Each row was made from one walk, in order. Every step used is in the known rows, and no mark comes twice. Write each row's walk.
Known rows
bulak/buzol/moni: [-29.1  29.9  13.1   0.2 -17.9   1.1  20.8  -1.7 -20.5 -39.4  24.2  -0.4
   7.5 -11.7  18.6 -12.2 -11.2 -11.0   9.5]
fivi/komib: [ 4.9 -2.6  6.3  3.7 -5.2  8.4 -4.9 -3.2 33.4  5.1 -1.8 -9.7 10.2  1.7
 -6.3 66.6  2.5 -6.1  6.7]
komib/moni/bulak: [-16.4 -50.0   8.3  -2.4  -1.8   0.6  -1.5 -61.7 -34.9  19.1 -31.8 -35.0
  37.5  -4.5   1.7   4.9   8.4   3.1   7.0]
bulak/komib/moni/fuviso: [ -7.5   5.0  -7.1  20.1  -5.5  12.4  -7.8 -57.9 -47.3 -13.8  -4.2 -25.7
  16.7 -10.9 -16.7  16.9 -23.1   4.5  12.5]
komib/moni: [ -2.5  -9.9 -13.9   9.5  -5.6   2.1   4.6 -25.3 -35.2   1.9 -23.3 -24.5
   6.9  -4.0   3.3  26.4   3.8   9.4   7.7]
komib/moni/fuviso/fivi: [-10.3   4.4   6.4  39.7 -17.2   7.0  -4.6 -69.0 -38.2  -1.0 -10.0 -33.6
 -74.8  -8.8 -15.3   0.9   1.9 -10.1  13.7]
moni/bulak: [-13.9 -39.9  21.9 -11.8   1.1   0.2  -5.2 -37.7  -2.0  19.3  -7.3 -11.7
  29.1  -0.2  -2.3 -24.0   4.4  -6.5   0.4]
fivi/komib/moni/bulak/buzol/fuviso: [-48.3   8.5   7.8   7.5  -8.8  18.6  -2.2 -75.4 -25.6 -25.8 -16.5 -52.7
  74.7  -9.1   9.7  60.8   2.6 -16.1  17.4]
bulak/buzol/fuviso/fivi/komib: [-35.4  41.9  10.9  25.7 -20.0  16.0  -0.7 -35.0  13.9 -38.7  28.6 -22.1
 -58.4  -3.4  10.5  50.5   1.2 -21.6  13.6]
buzol/fuviso: [-22.1  37.4 -10.8  12.7   5.6  11.6  -1.3  -7.1 -18.6 -15.4  14.4  -1.3
  -7.0   0.5   7.1  13.2   0.8  -3.9  -1.7]
fivi/komib/moni/bulak/buzol: [-24.7 -27.4  19.0  -4.9 -14.6   6.6  -0.6 -69.7  -6.5 -11.4 -30.0 -50.8
  80.6  -9.7   2.3  46.5   1.6 -11.9  18.7]
buzol/bulak/komib: [-41.7 -48.1 -26.4 -13.1  11.5   8.4  -4.6 -18.7 -12.7 -27.6   2.5  10.0
   7.5   0.1  -3.8  -3.2 -18.7  25.5   3.6]
buzol/fuviso/bulak: [-36.6   0.9 -12.1   5.9  -5.8   8.6  -3.2  17.2 -15.9  -7.6   1.6  -8.0
   0.9   6.1   5.9 -20.6  21.3   5.6  -2.3]
bulak/komib/moni: [ -4.8 -23.4 -12.0   9.4 -10.6   3.3   1.5 -36.9 -38.0  -7.9  -5.0 -24.9
   7.5  -8.2   1.4  28.6 -15.9  23.4   9.9]
fuviso/fivi/komib/moni: [ -0.4 -25.5   7.4  29.6 -27.6   8.5  -0.1 -49.5   4.1  10.0  -9.3 -44.1
 -70.3  -4.6  -2.1  83.2  12.1   3.0  17.9]
moni/bulak/buzol: [-29.2 -19.1  28.4 -16.8  -5.3  -3.1   0.9 -40.8  -3.7 -14.4  -5.4 -15.9
  58.3  -6.0   5.6 -42.9  -3.9 -16.5   5.2]
buzol/bulak/fivi: [-33.6 -20.8 -20.6   3.3  30.3  11.6   0.9 -39.5 -13.6 -16.1  17.0  10.1
 -19.9  -5.1   2.7 -11.7 -22.0   1.3   0.0]
fivi/komib/moni: [  1.8  -9.9  -8.8  10.4 -10.6   8.9  -1.0 -28.9  -3.6   4.0 -22.6 -34.3
  25.3  -2.4  -4.0  89.7   6.3   4.3  14.2]
fuviso/komib/moni/bulak: [-16.9 -72.9  12.9   2.3  16.5  -3.2   5.2 -65.1 -23.7  23.8 -18.5 -51.8
  18.9  -1.6  -9.2  35.8  24.2  -5.4  15.2]
fuviso/fivi/komib/moni/bulak: [-16.1 -65.4  28.9  17.2 -24.9   7.0  -6.2 -85.9   3.9  30.5 -23.4 -55.5
 -39.4  -5.7  -6.1  67.9  17.7  -4.5  18.8]
fuviso/fivi: [ -3.5 -16.2  12.1  15.4 -15.1  -1.6   0.4 -23.1   7.0   8.8  11.5  -6.6
 -89.4  -0.7   0.5  -0.5   5.6  -1.5   4.0]

Which walk is each row?
[-38.4 -29.6  14.7  30.1 -19.2  18.3  -6.8 -91.6 -15.3  17.1  -5.9 -54.5
 -53.7  -3.5   2.1  73.9  19.4  -6.7  17.8]  buzol/fuviso/fivi/komib/moni/bulak
[-31.5 -29.5 -28.4  16.5  21.0  21.6  -1.3 -68.6 -16.6 -11.9  -7.8 -23.0
   0.4  -9.2  -1.8  81.3 -15.5   4.2  14.5]  buzol/bulak/fivi/komib/moni
[ -1.7  13.9  22.1  32.4 -17.6  13.7 -13.2 -45.7  26.4   4.7  12.8 -15.3
 -76.9  -3.5 -24.6  47.6   1.8 -25.1  13.8]  moni/fuviso/fivi/komib
[-16.5  38.4  12.6  17.9  -7.7  12.2   5.7 -16.6 -25.6 -11.3  22.1   4.3
 -21.5 -10.3 -10.6  -1.0  -9.1 -18.6   7.4]  buzol/moni/fuviso
[-19.6  22.7  22.6  28.8  -9.0  21.6   1.6 -25.6   6.0   2.8  37.6 -14.1
 -30.2 -13.7 -15.0  28.5  -8.6 -25.8  13.8]  buzol/moni/fuviso/bulak/fivi/komib
[-19.8 -11.2  -6.6  17.6 -14.4   6.9  -7.1 -20.1 -44.6  -4.9 -34.0 -32.6
  24.1  -3.7 -17.3 -15.1  16.9   1.6   9.3]  komib/moni/fuviso/bulak
[ -4.6   4.7  11.1  15.8  25.1   4.3  -2.1 -22.3  -1.8  -4.6  12.7 -14.9
 -14.8  -0.1 -28.1  21.8   7.0 -26.9   8.3]  moni/fuviso/komib
[ -9.5 -18.6   7.4   9.4   2.6   2.6   2.5  -5.6  -0.1  11.0  20.2  -9.5
 -19.8  -4.7   1.7 -34.4  -1.3  -2.1  -1.5]  fuviso/bulak/fivi
[-16.2 -53.3  21.8 -13.5  -3.0   1.6  -7.1 -47.0  -1.8  13.2   9.1 -11.7
  20.1  -3.3  -5.5 -17.6 -13.3   7.3   3.2]  moni/bulak/komib
[-19.6  18.1  18.1  21.9  12.4   6.8  12.4 -22.4 -13.9  -6.4  32.9 -13.4
 -35.2  -7.6 -19.7  32.6   5.0 -27.2  14.3]  buzol/moni/fuviso/komib
[-41.7  40.5   7.1  25.4 -15.7   8.1   4.8 -32.9 -17.4 -43.4  30.4 -12.6
 -68.0  -4.4  17.7 -16.3  -2.0 -16.5   6.6]  bulak/buzol/fuviso/fivi
[-29.3 -14.5   4.5 -10.3 -17.9  -4.6   4.8  20.7  -3.2 -29.7 -10.4 -12.2
  36.7  -0.5   6.0 -47.6  11.3  -1.2   3.6]  fuviso/bulak/buzol
[-20.8  22.7   2.8  31.2 -15.1  17.7  -4.9 -30.8  21.1  -3.5  26.8 -18.5
 -90.4   1.3   3.2  73.6   9.0 -10.7  10.4]  buzol/fuviso/fivi/komib
[ -4.1 -31.8  -5.6  14.0  14.8  -3.7  10.0 -27.9 -25.3   3.7 -10.3 -37.9
  -5.3  -0.7  -6.2  62.0  17.4   1.3  14.3]  fuviso/komib/moni
[ -9.7 -48.9  13.7   0.6  -9.1   9.6  -5.2 -64.0  -1.8  24.4 -30.9 -46.1
  48.0  -4.4  -7.3  68.2  11.0   0.2  15.4]  fivi/komib/moni/bulak
[-27.4  20.0  18.1  26.3  -4.5  14.7   7.1 -22.7 -26.2  -0.9  40.6  -6.1
 -40.9 -14.1  -8.6 -39.1 -10.1 -20.8   5.7]  buzol/moni/fuviso/bulak/fivi
[-17.9 -56.9 -14.5   3.7 -22.8   0.4  -0.7 -10.1 -31.8  -4.2 -16.7 -31.7
  20.1  -2.4  -0.9   0.5   5.1  32.4  10.3]  fuviso/bulak/komib/moni
[-38.9  29.9   0.3  36.1 -26.5  16.7   2.7 -59.4 -17.9 -38.5   6.8 -50.1
 -45.4  -9.0  13.7  75.7   4.6 -11.2  20.9]  bulak/buzol/fuviso/fivi/komib/moni
[  0.3 -16.6  16.2  19.2 -19.7   6.0  -4.1 -24.6  39.5  12.6  10.6 -17.5
 -80.8   0.4  -4.2  64.5   9.7  -6.8  10.8]  fuviso/fivi/komib
[-16.7  -0.2   1.2  30.9   2.2  12.4  -4.6 -51.0 -47.5   2.0  -6.1 -36.0
  -4.5 -12.6 -13.7 -17.9  -5.0 -10.7   9.5]  komib/moni/fuviso/bulak/fivi
[-22.4 -19.4   5.4   6.3 -14.3   6.8 -13.5  -5.1  -9.7  -8.9   3.2  -6.1
   8.4  -1.0 -22.2 -36.2  -5.5   5.6   5.1]  moni/fuviso/bulak/komib
[-11.8 -35.2  15.7  11.1  11.1   6.7   1.4 -91.1 -37.0  24.9  -0.8 -39.5
   9.3 -14.5   4.5  -1.4 -11.8  -8.0   6.9]  komib/moni/bulak/fivi
[-32.3  60.5  18.8  12.1 -14.5  10.3   9.9 -21.1 -30.6 -46.2  23.8  -1.3
  10.0 -14.8  -1.6 -19.6 -18.4 -30.3  11.5]  bulak/buzol/moni/fuviso
